Known rows, with every way that one mark hangs from another
q_57[q_353[q_549[q_332[q_647[q_481]]]]]: [-0.300  1.039  1.907 -0.059 -0.857  3.573  1.444 -2.723  4.086 -1.181
  1.292 -0.041  1.210  0.044  1.778  0.610  1.483  1.967 -3.548  6.609
  1.869 -0.171]
q_332[q_647[q_57[q_353]] q_857[q_135]]: [-2.488  0.347 -0.394  0.292  2.380 -1.360  0.045 -1.482 -1.028 -3.187
  6.852 -0.563  0.600  0.681  0.295 -0.761 -4.486 -0.456  3.024 -6.945
 -0.714 -2.487]
q_57[q_353[q_549[q_332[q_857]]]]: [-1.021 -0.860 -2.068  0.787  1.041  1.407  1.430  0.429  2.047  1.350
 -1.911 -4.222 -1.977 -0.719  0.955 -0.338  3.337  2.512  0.284  0.756
 -0.325 -1.956]
q_57[q_353]: [-1.675 -1.068  1.421  1.096  0.120 -0.592  1.726 -1.835 -1.025  0.268
  0.084 -0.080 -2.495  1.534  1.014 -0.074  2.517  0.010  3.069 -3.081
  2.160 -1.732]
q_57[q_353[q_549[q_332]]]: [-1.841 -1.121 -0.550  0.825 -1.082  0.412  1.392 -1.500  2.384  1.086
 -1.261 -1.337 -1.970 -0.962  1.790  1.665  5.366  3.011 -0.746  2.531
  1.007 -1.060]
q_353[q_549[q_332[q_647 q_857[q_135]]]]: [ 0.923  0.394 -4.449  1.018  0.151  1.755 -0.694  0.211  2.287  0.417
  1.296 -3.668 -0.125 -1.388  2.092 -1.417  0.120  1.426 -0.041 -0.641
 -3.135 -1.087]
q_549[q_332[q_857]]: [ 1.466  0.182 -0.792  0.133  0.791  0.816 -1.179  0.722 -0.976  2.211
 -5.722 -3.221 -2.436 -0.013  0.196 -0.379  1.217  1.403  1.294 -2.818
 -0.461 -0.678]
q_135[q_857]: [ 0.075 -2.718 -0.578  0.639 -1.737 -2.136 -0.192  1.123 -0.516  2.056
 -2.635 -0.162 -2.009  0.121 -0.309 -0.400  3.025 -0.095  2.564 -2.205
  1.328 -0.720]
q_332[q_647 q_857[q_135]]: [ 0.854  0.359 -2.478  1.119  1.495  0.423 -0.274 -0.170 -1.029 -0.499
  2.238 -2.171 -0.726  0.986  1.374 -3.226 -2.812 -1.348  3.748 -6.356
 -2.128 -1.705]
q_647[q_332[q_857] q_481]: [ 3.760  0.802  1.669 -0.526  0.861  2.441  1.323  0.702 -0.963  1.511
 -8.130 -0.111  5.173  1.862 -1.361 -1.014  0.760 -2.226 -2.191 -1.318
  0.858  1.722]
q_647[q_57]: [-0.722 -0.928  0.954  0.580 -0.990 -1.873  1.173 -1.221 -2.444  1.380
 -1.986  1.799 -1.990  0.245 -1.370  1.895  1.169 -0.046  1.980 -5.485
 -0.575 -0.136]
q_353[q_549[q_332]]: [ 0.520 -0.901 -1.758  0.918 -2.253  0.720  0.818 -0.458  1.653  2.913
 -4.386 -1.231 -2.578 -1.546  1.131  1.797  5.531  2.445 -0.605  1.538
 -1.231 -0.180]
q_332[q_549 q_647[q_57 q_481] q_857]: [ 0.862  1.217  0.502 -0.754 -1.020  1.101  0.529  0.942 -0.505 -1.558
  1.454  2.311  0.789  0.616 -3.323 -0.377 -4.890 -2.344 -1.435  1.310
 -1.437  0.340]
q_647[q_57[q_353]]: [-3.060 -0.943  1.864  0.390  0.156 -2.010  1.375 -1.961 -1.755 -0.574
  1.279  1.603 -1.862  0.801 -0.846  2.150  0.969  0.493  2.367 -4.520
  1.630 -1.238]
q_353[q_549[q_332[q_647[q_481] q_857]]]: [ 2.551  1.431 -1.172  0.166 -0.159  4.211  1.485  0.103  3.065  1.132
 -2.858 -2.629  1.517  0.022  0.279 -1.525 -0.355  1.099 -3.190  4.022
 -1.801 -0.124]
q_332[q_549 q_647 q_857[q_135]]: [ 0.237  0.150 -3.343  0.928 -0.762 -0.266 -0.928  1.111 -0.668 -1.473
  3.791 -0.177 -1.056  0.044  0.423 -2.360 -2.820 -2.349  2.614 -2.154
 -2.252 -1.113]
q_549[q_332[q_647] q_353]: [ 0.734  0.561  2.953 -0.853  1.222 -0.181 -2.498 -0.150  0.518  1.076
  1.426 -0.818 -3.030 -0.104  3.335 -0.933 -0.009  2.595  0.704  5.406
  1.747  1.286]
q_549[q_332[q_647]]: [ 1.041  0.877  1.757 -0.251 -0.567  0.337 -0.773 -1.791  0.433  0.767
 -1.299 -1.515 -2.875  0.427  2.590  0.279 -0.416  2.209  0.700  2.408
  0.124 -0.371]
q_549[q_332[q_647 q_857[q_135]] q_353]: [ 1.173  0.913 -0.051 -0.713  2.843  0.109 -3.834  1.022 -0.050 -0.156
  3.524 -1.938 -0.760 -0.981  2.692 -2.288 -2.556  1.240  1.427 -0.621
  0.318  0.552]

Rows
[-0.562  0.199 -0.844  0.092 -1.655 -0.360  1.114 -1.491  2.322  1.142
 -0.245 -0.873 -1.994 -1.380  0.911  2.448  0.898  3.295 -1.545  3.693
 -2.063 -0.160] | q_353[q_549[q_332[q_647[q_57]]]]
[-1.579 -0.619 -3.571  1.061  0.659  1.011 -0.406 -0.180  2.067 -0.256
  1.302 -2.395  0.477 -1.776  1.195  0.187  2.667  1.381  0.291 -3.676
 -0.237 -1.582] | q_57[q_353[q_549[q_332[q_857[q_135]]]]]
[ 2.882  0.262  2.238 -1.447  0.687  1.024 -1.094  3.713 -0.825  1.094
 -3.417  2.284  4.465  0.375 -1.726 -1.548  0.826 -2.452 -3.258  5.840
  2.378  3.817] | q_647[q_332[q_549[q_353] q_857] q_481]
[ 0.044  1.005  2.289 -0.605 -2.927  0.288  0.306 -1.106 -0.456 -1.893
  2.265  4.894  0.593  0.464 -2.416  1.817 -2.423 -2.099 -2.267  3.151
  0.097  1.220] | q_332[q_549 q_647[q_57 q_481]]
[ 1.406 -0.425 -2.746  0.002 -0.864 -0.930 -1.584  1.800 -1.321 -0.213
 -2.713  0.497  2.944 -0.464 -0.708 -0.114  1.142 -2.854 -0.319 -2.216
 -0.585  1.134] | q_647[q_332[q_549 q_857[q_135]]]
[ 0.249 -1.188 -0.708  0.251  0.876 -1.026 -1.227  3.833 -1.746  1.899
  0.821 -0.006 -3.259 -0.262 -0.865 -2.783  0.951 -0.939  2.365  0.974
  0.397  0.408] | q_332[q_549[q_353] q_857]
[ 0.793 -0.091 -1.832  0.838 -0.490  0.307  0.446  1.615 -0.350  0.209
  1.135 -2.254 -3.201  1.160 -0.087 -3.295 -2.333 -1.458  2.539  2.000
 -1.630 -1.549] | q_332[q_549 q_647 q_857]
[-0.414  0.521  5.269 -1.379  0.026 -0.371  1.058 -2.436 -0.663 -1.341
 -2.782  4.180  5.854  1.321 -1.638  3.510  1.066 -1.020 -3.490 -0.186
  3.217  2.002] | q_647[q_57[q_353] q_332 q_481]
[ 1.780  2.296  2.263 -1.473  0.964  2.219 -0.541 -0.640  0.199 -0.643
 -2.195 -0.060  1.598  0.189 -1.640  0.732 -4.565  0.753 -2.488  0.022
 -0.730  0.536] | q_549[q_332[q_647[q_57 q_481] q_857]]
[ 2.102 -0.008  3.878 -1.457 -1.277  0.398 -1.414  1.708 -0.625  0.732
 -2.139  5.125  4.119  0.143 -0.748  0.741  2.747 -2.539 -3.934  7.119
  3.559  4.721] | q_647[q_332[q_549[q_353]] q_481]
[ 2.179 -0.188 -1.519  0.361  1.089 -0.560 -0.715  0.670 -1.852  0.926
 -4.513 -1.133  3.823  0.619  0.598 -0.732  0.634 -1.873  0.641 -5.936
 -0.827  0.688] | q_647[q_332[q_857[q_135]]]
[-0.821  1.156  2.748 -0.440  2.164  1.614  1.621 -1.369 -0.259 -2.503
  2.574  0.236  1.896  2.074 -1.736 -1.025 -4.511 -0.700 -0.022 -1.929
  0.674 -1.346] | q_332[q_647[q_57[q_353] q_481] q_857]
[-1.840  0.180  1.997 -0.605 -1.468  0.978  1.096 -2.356  2.359 -0.630
 -0.823  2.827  2.196 -1.393 -1.563  4.514  2.760  1.859 -4.418  1.556
  1.814  0.818] | q_647[q_57[q_353[q_549[q_332]]] q_481]
[-3.423 -0.307  1.493 -0.204 -1.327 -2.457  0.945 -1.520 -0.112 -2.867
  6.383  2.264 -2.758  0.774 -0.385  1.391 -1.843 -0.068  1.326  3.262
  0.876 -1.241] | q_332[q_549 q_647[q_57[q_353]]]
[-3.394 -1.812 -0.728  1.376 -0.834 -1.301  3.255 -1.530  0.451  0.407
  1.865  0.737 -1.315 -0.464 -0.756  2.177  3.586  1.260  0.602 -1.709
 -0.423 -1.462] | q_647[q_57[q_353[q_549]]]
[ 0.800  0.035 -0.793 -0.575  2.442 -0.411 -3.798  1.966 -1.367  1.107
  0.574 -0.714 -0.630 -1.877  1.202 -0.929  0.372  0.641  1.789 -4.345
  1.025  1.120] | q_549[q_332[q_857[q_135]] q_353]
[-1.569 -0.721  0.816 -0.914  0.399 -2.587  0.393  1.286 -1.017 -1.000
 -1.497  0.487  1.612  0.428 -1.969  1.547  0.154 -0.983 -0.877  1.637
  0.951  0.325] | q_647[q_57[q_353] q_332[q_549 q_857]]
[-1.570 -0.180 -0.177  0.556 -0.402  1.442  1.587 -2.278  3.590 -0.092
  2.281 -2.490 -2.337  0.055  3.165  0.089  2.375  3.235 -0.453  6.056
  0.457 -1.655] | q_57[q_353[q_549[q_332[q_647]]]]
[-0.286  0.391 -1.664  0.535  1.237 -1.117 -0.379 -0.499 -1.688 -1.275
  3.083 -0.440  0.087  0.381 -0.449 -0.801 -4.380 -0.948  2.803 -7.713
 -2.550 -1.392] | q_332[q_647[q_57] q_857[q_135]]
[-0.955  0.341 -2.823  0.182 -0.767 -1.654 -0.912  0.825 -1.144 -2.067
  5.030  1.301 -0.520 -0.776 -1.561 -0.195 -4.444 -2.083  1.723 -3.615
 -2.542 -0.829] | q_332[q_549 q_647[q_57] q_857[q_135]]
[-0.431  0.102 -1.249  0.036 -0.403 -1.268  0.429  1.323 -1.234 -0.559
  2.207 -0.406 -2.394  0.476 -1.844 -0.702 -3.663 -0.558  1.369  0.283
 -2.613 -1.026] | q_332[q_549 q_647[q_57] q_857]
[ 1.188 -0.790 -1.063 -0.602  0.891 -1.893 -3.010  3.486 -1.414  0.474
  0.304  1.452  2.808 -1.058  0.075 -1.038  1.139 -2.315 -0.393  0.402
  1.228  2.764] | q_647[q_332[q_549[q_353] q_857[q_135]]]
[-1.952  0.223  1.611  0.521 -0.627  1.277  3.648 -2.772  2.348 -1.658
  4.010  2.118  1.716  0.762 -0.714  1.054 -0.402  0.351 -2.191  2.750
  0.361 -0.553] | q_332[q_647[q_57[q_353[q_549]] q_481]]
[ 0.017 -0.681  1.197 -0.814 -2.856 -2.906 -0.116  0.399 -1.618  0.565
 -3.772  3.348  1.153 -0.365 -1.829  3.664  2.012 -1.243 -2.058  2.403
  0.489  2.382] | q_647[q_57 q_332[q_549]]
[ 1.312  1.197 -1.587  0.112  1.108  0.846 -2.402 -0.564 -0.010 -0.652
  0.659 -2.833 -0.486 -0.346  2.096 -1.351 -2.763  0.784  1.426 -3.657
 -1.287 -0.854] | q_549[q_332[q_647 q_857[q_135]]]
[ 1.628 -0.799  0.285 -0.809  0.967 -1.262 -1.348  3.825 -1.274  2.095
 -3.058 -0.278  0.575  0.156 -0.245 -1.799  1.412 -1.360 -0.674  5.062
  1.115  2.280] | q_647[q_332[q_549[q_353] q_857]]
